In the rows, zero is written as 128.
Known rows, with every step that occurs
s, a, c, w, x: [101  79 137 141 119 100 163 105 127 127 114 106 135 207 158 121  72 176
 157 161  83 103 106 108 117 101 180 151 113 137 115]
l, j, s, a, c, w: [ 75 103 120 159 118 138 167  95 132  83 129 110 140 184 155 198  71 110
 165 131  74  62 123 119 132  79 175 157 111 108 102]
a, c, w, l, j: [ 63 114 172 125 129 165 188 117 168  94 163 134 102 146 139 169  78  90
 109 148  95  46 139  92 144 110 178 135 124 111  97]
s, a, c: [ 82 125 121 160 133  84 177 125 154 145 127  91 104 185 137 161 124 161
 123  98  91 127 138  86 111  67 162 130  84 126 119]
s, a, c, w: [ 79 101 116 158 107 108 166 112 138 122 127  90 124 204 145 169  98 152
 152 143 101 100 121 111 136  78 166 133 119 132  94]
s, j: [ 99 175 105 172 150 147 141 155 148 144 134 122 108 126 157 115 107  98
 143 110 130 142 102 116 145  90 111  90 105 148  94]
w, l, j: [ 78 142 155 133 160 149 177 142 169 111 165 157  83 104 156 142 107  95
  95 132 106  80 140  83 121 138 145 128  93 103 126]
u, c, w, x, j: [111  94 161 136 102 164 145  83 123  88 103 141 134 158 157  48  69 164
 153 163 133 134 105 147 156 120 165 157 148 152 143]
z, a, c: [100 114 171 133 117 128 188 119 130 131 116  88 109 180 104 151  84 104
 101 134 132  94 116  93 138  87 196 129 123 130 108]
z, a: [120 126 143 143 127 140 168 137 108 129 113 121 109 144 129 137  88 100
 115 158 150 110 104  99 132 132 161 132 122 120 110]
j, x, w: [175 137  78 160  86 153 158 167 164 143 140 148 110 162 109 139 135 114
 111 162 171 111 111  77 139 135 118  91 115 109 103]
j, c, a, s: [129 157 141 170 135 106 102 187 111 151 117 121 119 131 158 176 121 126
 185  67 120 160 124  96 156 123 103 123 101  97 138]
u, c: [137 134 130 151 122 129 159 135 123 118  69 123 123 132 112 100 112 145
 122 106 145 123 113  79 150 115 141 133 131 124 152]
x, j, s, a, c: [ 64 117 148 189 144 115 169  76 150 111 154 101 112 180 144 149 100 159
 136  82  83 125 138 129 142  50 168 155  91 132 129]
c, a, s, j, x, w: [158 172  83 179 111 174 116 219 194 165 131 136  96 159 153 178 114  90
 153 115 161 124 118  61 143 122  60  54 130 111  78]
u, c, w, l: [117 116 160 164 119 152 183 125 141 114 122 129 114 150 118 115  57 148
 110 158 146  93 101  87 173 143 142 133 146 125 130]
l, j, s, a: [ 90 140 105 173 164 117 159 118 126 104 130 148 118 128 178 187  97 121
 155 107  75  97 130 108 104 109 141 157  80  86 135]
z, a, s, j, c, w: [114 160 126 159 102 161 151 150  95 163 111 112 137 160 162 191  29  77
 188 162 174 147  56 126 194 135 155 132 140 118  88]
l, w, c, a, s: [109 138 153 164 126 124  93 238 155  99 116 129  96 153 134 111 105 103
 166  73 120 121 158 118 144 104  63 127 127 148 126]
j, s: [141 123 136 197 160 134 139 117 104 101 135 145 126 125 111 115 100 105
 144 111 114 103 105 137 162 116 135 145 110 122 138]
s, j, x: [124 160  82 161 103 174 163 145 164 146 141 119 135 154 127 132 122  95
 115 133 164 134 102  85 147 111 123  79 110 159  73]
z, a, s: [126 132 161 142 144 131 155 178 122 155 107 118 109 140 129 161  80  97
 136 148 163 121 116  96 152 149 143 145 133 112 111]
a, s, j, x: [128 166  99 160 118 171 155 177 170 166 135 119 138 155 126 161 106  94
 129 125 176 140 116  79 161 122 111  98 121 149  75]
c, a, s: [119 139 145 164 155 120  97 201 140 127 116 120 104 126 157 155 127 118
 171  78 106 125 151  88 141 116  81 112 122 113 117]
u, c, w: [129 113 121 154  93 149 153 124 109  97  73 120 143 154 124 111  80 133
 154 151 150  99 102 111 169 126 145 134 162 134 127]
a, s, j, c: [117 195 115 174 139 127 140 166 121 187 124 128 123 127 152 158  87 105
 170  91 157 185  78 111 183 112 133 117  92 120 121]
a, c, w: [103  99 140 146  99 133 154 113 131 106 128  95 130 187 109 137 101 116
 143 152 119  85 114 121 158  81 172 132 136 152  97]
l, w, t: [117 139  95 153 137  89  89 213 146  97 136 138  85 141  93  50 158 135
 144 113  98 141 163 103 105 121  99 152  84 137 129]
l, w, c: [104 134 131 159  93 123 139 187 145  88 131 148 101 164  98  61 100 103
 119 123 144 117 131 146 141  99 119 144 109 170 136]
u, c, a, s, j, x: [135 161 106 161 102 176 133 187 169 144  90 104 140 161 140 167  94 107
 145  80 165 137 121  50 158 112  83  75 145 140  89]
c, a: [119 141 126 166 142 122 106 165 132  99 123 118 101 128 166 124 148 124
 149  87  92 113 142  99 122 101  91  90 109 126 119]
w, t: [114 135 105 163 162 114 109 175 159 127 144 133  96 123 104  79 147 137
 143 103  89 129 159  92 115 114  94 127 102 118 127]
c, a, s, j, x: [120 164  97 165 116 172 127 194 173 145 130 107 132 152 148 172 117  91
 148  94 152 134 128  72 151 116  77  74 125 143  65]

Rows
[ 84 101 178 163 130 140 186 116 160 122 178 114 104 178 106 135  74 129
 101 152 117  81 117 101 167 109 171 129 130 137 101] -> a, c, w, l
[113 138 151 158 113 122 110 118 106 115 132 134 117 132 197  97 121 159
 174  90  95 175 103 135 131 103 134 115  83 121 150] -> w, x, j, c, a
[106 164 113 172 110 185 130 201 189 142 134 117 127 167 137 158  84  78
 136  86 157 117 133  86 157  98  65  65 144 158  74] -> w, c, a, s, j, x
[ 87  99 196 152 123 147 202 113 150 127 161  98  98 190 105 156  40 111
  88 176 137  71 104  91 163 123 189 132 144 127  92] -> z, a, c, w, l
[104  79 196 177 129 161 148  51 119  73 147 130 138 178 129  77  57 132
 159 141  95  98 100 173 177  90 189 172 121 154 129] -> a, c, w, x, j, s
[133  93 175 178 125 172 141  60  99  68 105 149 149 154 139  63  41 145
 167 142 122 108  87 163 175 120 167 175 144 142 157] -> u, c, w, x, j, s
[139 137 126 170 101 168 116 228 190 136 127 146 104 171 125 161  94  97
 148  98 153  94 146  83 149 118  54  77 149 115 106] -> j, x, w, c, a, s
[106 115 155 135 113 121 130 130 130  85 134 150 107 145 147  16 128 158
 137 149 123 166 125 153 120 127 160 172  83 167 145] -> l, w, x, j
[125 137 156 186 172 166 166 134 161 100 166 189  80 108 138 154  74  80
 122 130 106  59 115  98 146 142 135 133 101  69 144] -> x, w, l, j, s
[142 112 135 131 114  92 129 169 110 101 115 149 109 153 132  33 115 146
 139 157 120 146 109 120 107 150 153 169  79 151 148] -> l, w, x
[107 114 156 174 142 144 172 133 146 118 174 134 105 145 131 123  80 129
 116 175 133  91 110 110 162 144 140 126 129 127 103] -> c, w, l
[114 187 107 182 127 125 108 163 115 141 123 120 112 128 190 150 116 117
 177  57 105 164  92 103 147  87  99  71  86 115 117] -> s, j, c, a
[113 129 153 199 152 162 143  81 123  83 158 143 122 125 131  94 101 115
 144 107 119 124 117 168 173  97 142 151 104 141 139] -> x, j, s
[102 178 129 169 167 144 135 194 156 169 125 125 109 120 154 139  94  94
 161  98 136 142 118 105 165 107  99 109 120 140  95] -> a, s, j
[ 78  96 168 199 152 122 191  91 149 121 177 112 110 191 131 170  45 145
 119 140  96  81 114 106 162 103 166 146 114 118 112] -> j, s, a, c, w, l
[148  92 143 133 108 135 149 116 102 106  71 140 145 162 138  66  58 157
 161 175 128 105  81 107 144 144 164 155 150 133 147] -> u, c, w, x
[112 141 170 151 138 120  98 156 122 144 124 137 119 131 189 121 105 153
 193  83 110 179 118 119 147 122 124 135 101 114 150] -> w, x, j, c, a, s
[ 70 108 156 169 137 116 193 115 168 141 175 101  97 191 141 162  71 156
 112 147 103  96 124  89 143 101 167 132 110 127  97] -> s, a, c, w, l
[112 187 131 159 128 143 160 164 105 197 114 121 123 140 157 178  53  88
 162 115 177 179  62 102 177 131 150 125 109 111 115] -> z, a, s, j, c
[102 115 163 141 135 140 142 100 137 106 143 145 111 131 168  39 116 157
 135 144 114 150 119 145 129 113 156 142  97 151 139] -> w, x, j
[108 147 145 144 153 157 171 170 192 124 163 180  61 107 152 156 106  93
 102 149 118  74 133  71 117 145 128 108 102  76 127] -> x, w, l, j
[131 141 132 164 120 130 116 162 127  95  69 111 111 130 147 117 126 141
 149  67 107 115 132  72 133 102  97  97 132 116 147] -> u, c, a
[145 130  98 163  79 174 167 168 183 133 145 164 104 177  97 119  92 101
  99 151 175  86 117 104 148 111 107  83 137 132 113] -> j, x, w, c
[113 188  98 177 124 128 151 137 109 171 130 133 123 128 155 134 102 115
 155 102 145 181  66 120 167  99 147 106  87 126 122] -> s, j, c
[146 108 130 140 101 118 144 110  74 131 116 145 145 162 152  91  74 149
 177 178 124 140  62 137 152 148 183 152 109 122 140] -> j, c, w, x
[138  94 139 137 119 127 139 123 102 112 119 141 134 161 143  77  83 143
 165 188 112 105  91 132 132 145 155 144 126 137 126] -> c, w, x
[136 142 149 183 156 132 172 167 181 154 173 166  57 132 120 121 103 132
  93 154 140 109 115  78 144 141 116 101 107  93 133] -> x, w, l
[105  98 159 141 116 154 139  91 127  92 147 144 129 148 167  53  92 150
 162 179 116 130 108 165 145 122 160 150 126 157 118] -> c, w, x, j
[111 165 134 140 131 125 106 192 120 128 110 136 119 107 184 200 120  99
 188  70 105 129 134  90 138 122 118 125  95  81 136] -> l, j, c, a, s
[106 161 157 168 132 130 102 160 129 135 133 126 119 124 177 156 127 134
 183  65 121 177 133 120 165 103 107 125 101 115 136] -> x, j, c, a, s
